What can hang from each mark:
E: M
T: M
J: M
D: A T
M: E J N S T
R: M
A: D

(in the rows, 128 means zero)
Known rows, with every way that one mark hangs from another:
(T (M J S)): [172 121 150 116 149 147 134  84 184  99 136 123 121 134 127  77]
(T (M E J N S)): [186 116 150 103 151 166  75  81 179  90 124 120 120 117 125  73]
(D A (T (M N S))): [167 118 150  95 137 166 140  77 155  98 186 124 132 120 127  68]
(E (M J N S)): [183 114 149 113 153 148  85  80 176  93 137 117 136 117 127  68]
(T (M J N)): [176 122 150 112 148 152 127  83 189  99 136 111 124 120 129  93]
(A D): [145 123 150 125 140 137 143  94 162 108 104 119 121 152 122  95]
(E M): [163 121 151 121 153 151 168  83 154 107 148 119 132 146 125  97]
(J M): [148 132 147 119 151 135 171  82 180 113 143 118 122 149 126 103]
(R (M E N S)): [176 108 141 105 156 152  89  78 123 105 122 122 124 134 120  73]
(E (M S T)): [173 116 154 121 151 165 143  80 146  97 146 131 135 141 121  73]
(A (D T)): [143 122 150 117 136 149 148  95 164 107 119 121 126 147 123  84]
(M E N S T): [176 109 147 104 151 175  62  76 145  85 132 128 128 122 119  66]
(A (D (T (M E N S)))): [167 120 153 105 137 175 104  92 153  98 103 125 120 128 122  69]
(T M): [160 126 151 118 149 152 184  85 159 109 140 120 120 143 125 102]
(E (M J)): [171 120 151 120 152 148 143  85 185 101 149 115 134 141 127  91]

Rows:
[180 110 149 106 150 174  63  79 190  84 140 116 130 122 123  81]
(M E J N T)
[177 110 144 102 154 153  33  79 182  85 127 119 126 116 123  64]
(M E J N S)
[168 125 150 107 150 172 114  77 176 100 137 119 124 133 122  97]
(J (M E N T))
[182 114 152 115 151 168 111  77 144  93 138 126 138 121 123  71]
(E (M N S T))
[161 122 155 108 137 174 130  94 155 102 107 129 117 142 121  71]
(A (D (T (M E S))))
[189 113 152 115 150 165  88  78 176  88 141 122 139 118 125  64]
(E (M J N S T))
[155 123 152 101 137 166 193  81 163 106 198 122 130 142 126  88]
(D A (T M))
[163 128 149 116 148 154 140  77 179 104 142 117 128 131 125  97]
(J (M N T))
[171 112 149 106 150 178  91  78 155  91 137 121 128 128 120  88]
(M E N T)
[175 109 149 109 151 169  71  81 184  84 138 130 127 138 120  63]
(M E J S T)
[184 107 148 104 151 171  35  77 182  80 133 124 130 116 121  60]
(M E J N S T)
[158 127 149 119 149 149 146  79 174 104 141 130 125 145 123  80]
(J (M S T))
[168 111 144 102 154 156  61  78 145  91 125 123 124 122 121  71]
(M E N S)
[170 120 151 108 152 167 132  83 148  99 128 129 116 140 121  82]
(T (M E S))
[181 114 153 120 151 162 119  82 179  92 148 127 137 136 124  67]
(E (M J S T))
[168 111 145 107 154 150  68  83 184  90 133 124 123 137 122  68]
(M E J S)
[160 126 154 113 134 164 146  94 161 106 109 118 123 130 125  86]
(A (D (T (M N))))
[169 121 153 110 135 159 104  93 182  98 107 120 124 123 126  65]
(A (D (T (M J N S))))
